Each row was made from one path, in order. Every step used is in the known rows, and no mark comes twice. Write each row's path.
Known rows
fotuze/bisa: [ -8.2 -28.9  17.5  -3.6  -3.5  41.1  21.8  -9.2 -11.7 -15.7 -30.3 -25.8
   0.5  -8.6  -0.4 -28.6 -32.3 -10.2   9.2  21.0  11.1]
letiv/povege/sune: [ 11.4   5.4  45.7   3.1  -4.4  -1.7 -20.7  -5.9   8.0 -45.3 -22.8  -9.0
  12.7 -17.5   6.2  20.4  -0.7  -8.6  59.0  30.6   5.7]
povege/sune: [  5.8  -0.3  10.5  10.8   8.1   6.5 -29.9  -9.1  -9.1  -3.6 -17.7  -5.8
  10.0 -18.2  -3.1  12.6 -24.1  -7.5  58.5  21.8  13.4]
fotuze/bisa/nobam/sune: [ -5.5 -41.2   8.2   3.1   6.8  39.2  42.8  -9.4  -2.7 -17.9 -23.2  -9.3
   5.0  -6.8 -13.4 -37.7 -40.3   7.5  -5.1  14.0  11.8]
sune/mugobab/letiv: [  9.7 -40.0  31.8  10.8 -25.9  29.0 -12.2  -4.7  15.8 -35.6 -12.8 -15.8
 -11.2 -40.1  -2.1 -24.9  -2.9 -49.2  38.4  10.2  17.6]
fotuze/bisa/nobam/sune/mugobab/letiv: [-10.0 -49.7  24.2   8.2  -0.6  45.8  36.1  -7.3   4.9 -23.8 -19.3  -8.7
  -0.5 -18.6 -15.0 -52.5 -26.6  -5.8  -7.8  14.1   8.7]
mugobab/letiv/povege: [  5.8 -14.3  61.5  12.1 -23.8  16.8   5.2 -20.7  18.0 -48.6  -4.4   5.7
  24.6 -41.3  -2.2 -24.1  -4.3 -19.5  34.1  24.7  17.7]
mugobab/letiv/povege/sune: [  0.6  -5.5  68.5  16.8 -15.8  13.6 -13.2 -17.9  14.9 -40.8  -3.5   8.1
  24.2 -42.8  -3.0 -21.5   2.6 -16.1  41.8  29.2  11.3]
nobam/bisa/mugobab/letiv/povege: [-23.3 -35.5  14.2 -38.6 -12.3   6.0  18.1 -11.4  13.6 -28.7  20.5  11.0
  38.8 -27.2  -5.9  24.9 -30.0 -41.1  17.6   5.9  25.0]
letiv/povege/sune/nobam/bisa/dovav: [  7.2 -15.6  36.3  -7.3   2.1  -6.6 -24.7   0.1  11.9 -32.2 -12.2  -1.8
  -2.6 -19.5  21.1  17.4  25.8  -7.5  65.6  43.1  -5.7]
mugobab/letiv/povege/sune/nobam/bisa: [  1.2 -22.4  60.5   7.7 -14.8   7.2 -18.1 -14.2  15.7 -35.8   1.7  13.5
  15.8 -40.2   2.3 -17.6  14.5 -21.4  46.0  32.5   1.0]
letiv/povege/sune/dovav: [ 12.7   0.3  48.3   0.6  -6.7  -0.6 -32.9 -24.1  12.1 -55.2 -28.5  -9.4
   5.0 -17.5   8.0  11.0  -0.3 -11.8  58.3  33.6  -1.6]
povege/letiv: [-16.7   2.5  16.8   8.6  -0.5  17.7   3.6 -14.5 -13.1  -7.1 -12.5  -3.7
  16.9 -22.8   5.4  -4.2 -33.1 -20.4  46.1  19.6  12.8]
letiv/povege: [ 19.9  -6.0  35.0  -3.6 -15.8   2.9   6.1  -9.6  12.5 -57.2 -22.9 -13.4
  12.8 -16.0   9.1  17.1  -9.9 -13.8  47.7  23.7  15.5]
nobam/bisa: [  0.4 -35.2 -18.7 -28.0  -8.1   0.3   8.4 -16.6  -0.4 -22.1   3.0   5.0
  23.8 -12.4  11.4  35.3 -39.9 -36.9  35.3  12.8  18.3]
sune/nobam: [ 39.8 -48.2 -13.1   4.2  -6.2   8.8  -7.7  -1.5  -1.6  -1.4 -20.9 -12.5
 -27.8 -12.7   5.1  -8.6   1.5  -8.4  61.1  20.1   7.0]
sune/mugobab: [ 19.2 -36.5   5.3   0.9 -18.8  21.3 -11.3   1.8   9.1 -33.7 -24.5 -28.8
 -20.0 -21.8   3.8   1.6 -12.9 -45.9  47.0   7.4  18.6]
fotuze/sune/nobam: [ 35.9 -59.4  15.4   3.5   5.1  10.7 -20.6   0.0  -9.2  -1.3  -6.8 -35.8
 -49.4 -14.7  -4.2 -20.2  -1.6  -3.8  53.7  34.3  18.6]
nobam/sune: [ 28.4 -24.9  -7.1 -29.6  -8.3 -10.7  25.4 -21.1  -2.4 -16.4 -22.2  15.1
  10.7 -19.7   7.5 -14.5 -33.6  -9.7  31.8  -1.3  29.4]
nobam/bisa/fotuze: [  0.7 -30.4 -20.4 -44.2  -9.3   2.8  25.0 -16.6   6.7 -26.8   3.2  11.2
   2.3  -8.4   8.1  35.4 -28.6 -31.8  16.5  24.0  11.9]
nobam/bisa/dovav: [-17.1 -36.0 -19.3 -32.2   1.3   5.4  14.9 -15.8   5.1 -10.4  14.6   8.6
  22.2 -21.1  27.0  26.9 -19.1 -26.0  33.7  29.9  22.9]

Write each row's path
[ 17.2 -32.2  44.4 -18.7 -12.3  21.9  10.0  -4.6  16.4 -43.1  -7.7 -21.9
 -53.0 -23.4  -8.5 -17.4  11.1 -19.7  14.7  43.8  13.1]
bisa/fotuze/sune/mugobab/letiv/povege
[ 23.7 -36.3  31.3 -23.6 -21.7  -3.6  10.4 -12.8  15.6 -41.0 -20.9  11.8
  -3.4 -36.5   9.3 -35.0  -0.6 -33.7  31.0   1.9  18.1]
nobam/sune/mugobab/letiv/povege
[ -2.1 -49.4   9.3 -39.1  -9.6   9.6  10.0 -11.7  10.5 -30.3  12.7   0.0
 -20.2 -20.0   2.6  11.7 -11.3 -41.1  13.3  33.0  11.0]
nobam/bisa/fotuze/sune/mugobab/letiv
[ -7.5 -22.9  60.7   5.7 -10.1   9.6 -14.8 -13.6  18.4 -29.2   7.0  15.5
  14.7 -44.4   9.8 -22.8  23.8 -16.1  45.2  40.6   3.1]
mugobab/letiv/povege/sune/nobam/bisa/dovav
[  6.6 -14.4  16.9  10.9   1.5  12.1 -43.3   2.0  -0.8 -13.6 -22.8 -17.1
 -10.8 -22.9  -0.7   8.6  -7.4 -29.3  62.0  17.9   7.2]
povege/sune/mugobab
[ -1.7 -45.4  23.3 -41.2 -12.6   6.2   9.6 -10.7  15.5 -43.1  11.0  -0.6
 -19.1 -20.0   5.6  14.6  -2.2 -40.8  15.5  36.7   7.0]
nobam/bisa/fotuze/sune/mugobab/letiv/povege
[ 22.7 -34.9 -17.9  10.7   4.8  11.4  38.3 -14.4  10.3 -23.0  -6.8  11.9
  17.0 -13.9 -18.4  -5.1 -48.1   9.3  20.9   1.9  28.9]
bisa/nobam/sune
[ 10.8 -34.4  51.2   8.8 -29.2  23.6 -13.4  -2.2  23.1 -54.1 -15.2 -16.7
  -9.8 -40.6   2.7 -20.8   9.8 -49.0  41.1  16.0  11.5]
sune/mugobab/letiv/povege
[  6.9 -16.1  65.3  17.3 -14.5  11.7 -18.3 -13.6  14.8 -34.3  -4.9   7.4
  11.0 -41.6  -1.9 -27.5  15.7 -14.0  48.7  31.8   4.2]
mugobab/letiv/povege/sune/nobam
[  3.2 -44.8  -5.4 -45.7  -4.3   3.8   8.4 -26.9   6.0 -30.7   5.6  -0.6
 -19.6  -8.8   4.6  20.5 -24.3 -31.2  15.3  35.0   9.9]
nobam/bisa/fotuze/sune/dovav
[ 12.0  -3.8  50.5   3.2  -9.0   1.8 -30.2   2.5  13.8 -52.3 -26.3 -17.3
  -2.2 -21.1   8.3  17.3  10.6 -23.6  61.3  28.2   1.1]
letiv/povege/sune/mugobab
[-29.7 -34.1  53.8 -10.1  -0.4  43.2  12.7   2.0   0.1 -10.5 -14.1 -17.6
   1.6 -23.4 -17.4 -42.9  -3.8 -10.1   4.4  20.7   5.4]
fotuze/bisa/mugobab/letiv/povege/sune/nobam
[-10.1 -37.3   9.5  18.2   6.2  52.1  34.2  -6.1  -2.7 -19.7 -20.4 -22.2
   4.8  -5.6 -17.1 -26.7 -41.1   4.6  -0.4  20.3  11.5]
fotuze/bisa/nobam
[  2.8 -47.9  -3.7 -44.2  -6.3   5.9  10.6  -8.6   6.9 -29.1   7.2  -6.2
 -24.1 -11.3   5.3  24.1 -16.7 -39.2  17.8  31.9  11.7]
nobam/bisa/fotuze/sune/mugobab
[ 31.2 -40.6   8.8 -20.4  -0.3  15.8  12.7  -4.5   2.5 -13.1 -10.1 -19.6
 -62.3  -9.6  -7.8 -13.0   3.8   0.0  24.3  45.0  12.2]
bisa/fotuze/sune/nobam
[ 15.7 -60.7 -24.0 -19.3   1.0   2.8  -3.0  -2.1   3.8   4.5   1.4   1.9
 -20.3 -15.7  24.0   4.9  12.9 -16.1  55.8  32.5   3.0]
sune/nobam/bisa/dovav
[ 10.1 -63.3  -9.5 -22.6  -6.8   6.1  -0.1  -1.0   5.9   0.6   6.6   4.3
  -9.1 -20.5  -1.2   1.2  -1.1 -28.1  42.9  13.4   7.8]
sune/nobam/bisa/mugobab/letiv
[ 13.8 -70.9  21.8 -14.2   4.0  10.3 -15.0  -1.0  -3.7   0.7  13.9 -22.4
 -35.0 -22.5  -9.3 -17.8  -1.4 -17.4  39.8  30.0  19.4]
fotuze/sune/nobam/bisa/mugobab/letiv
[ 19.6 -42.3  13.8  13.7  -5.5  15.4  28.0  -7.8  24.1 -43.8  -6.0   9.6
   7.6 -25.3 -15.9 -17.9 -21.9  -7.1  21.4   5.4  20.1]
bisa/nobam/sune/mugobab/letiv/povege
[-12.8 -22.0  46.3 -10.6  -8.1  18.5   3.6  -0.7  15.3 -16.5   6.4  -0.6
  17.3 -36.4 -23.9 -10.8  -5.3 -16.9  29.5   8.5  25.1]
bisa/mugobab/letiv/povege/sune/nobam
[-24.1 -39.6   1.1 -37.5 -10.3   9.9  18.6 -13.6   8.5 -15.8  22.8  12.3
  37.4 -26.8  -8.9  22.5 -39.5 -41.6  15.9   2.5  28.8]
nobam/bisa/mugobab/letiv
[  1.0 -19.7  60.6  -0.1 -14.8   8.9  -9.7 -14.6  19.3 -37.9   1.8  16.7
   5.1 -38.6   0.4 -18.1  19.3 -19.0  37.2  37.9  -2.2]
mugobab/letiv/povege/sune/nobam/bisa/fotuze
[ -3.9 -45.1  10.2   1.5   5.0  40.3  34.1 -21.9   0.1 -24.5 -26.6  -9.2
  -0.1  -6.9 -13.2 -44.5 -39.0   4.8  -5.6  16.6   7.2]
fotuze/bisa/nobam/sune/dovav
[-15.8 -18.0  44.7 -15.1 -14.9  22.9  21.8  -7.0  17.2 -28.4   7.7  -2.6
  30.8 -37.3 -24.7  -7.1 -22.4 -21.3  16.9   2.9  36.9]
bisa/mugobab/letiv/povege
[ -9.0 -45.7  37.9   6.2  -2.9  42.6  35.4  -5.4   9.9 -36.9 -21.2  -9.6
  -0.1 -18.3 -12.3 -49.2 -17.4  -4.7  -5.6  18.0   4.3]
fotuze/bisa/nobam/sune/mugobab/letiv/povege
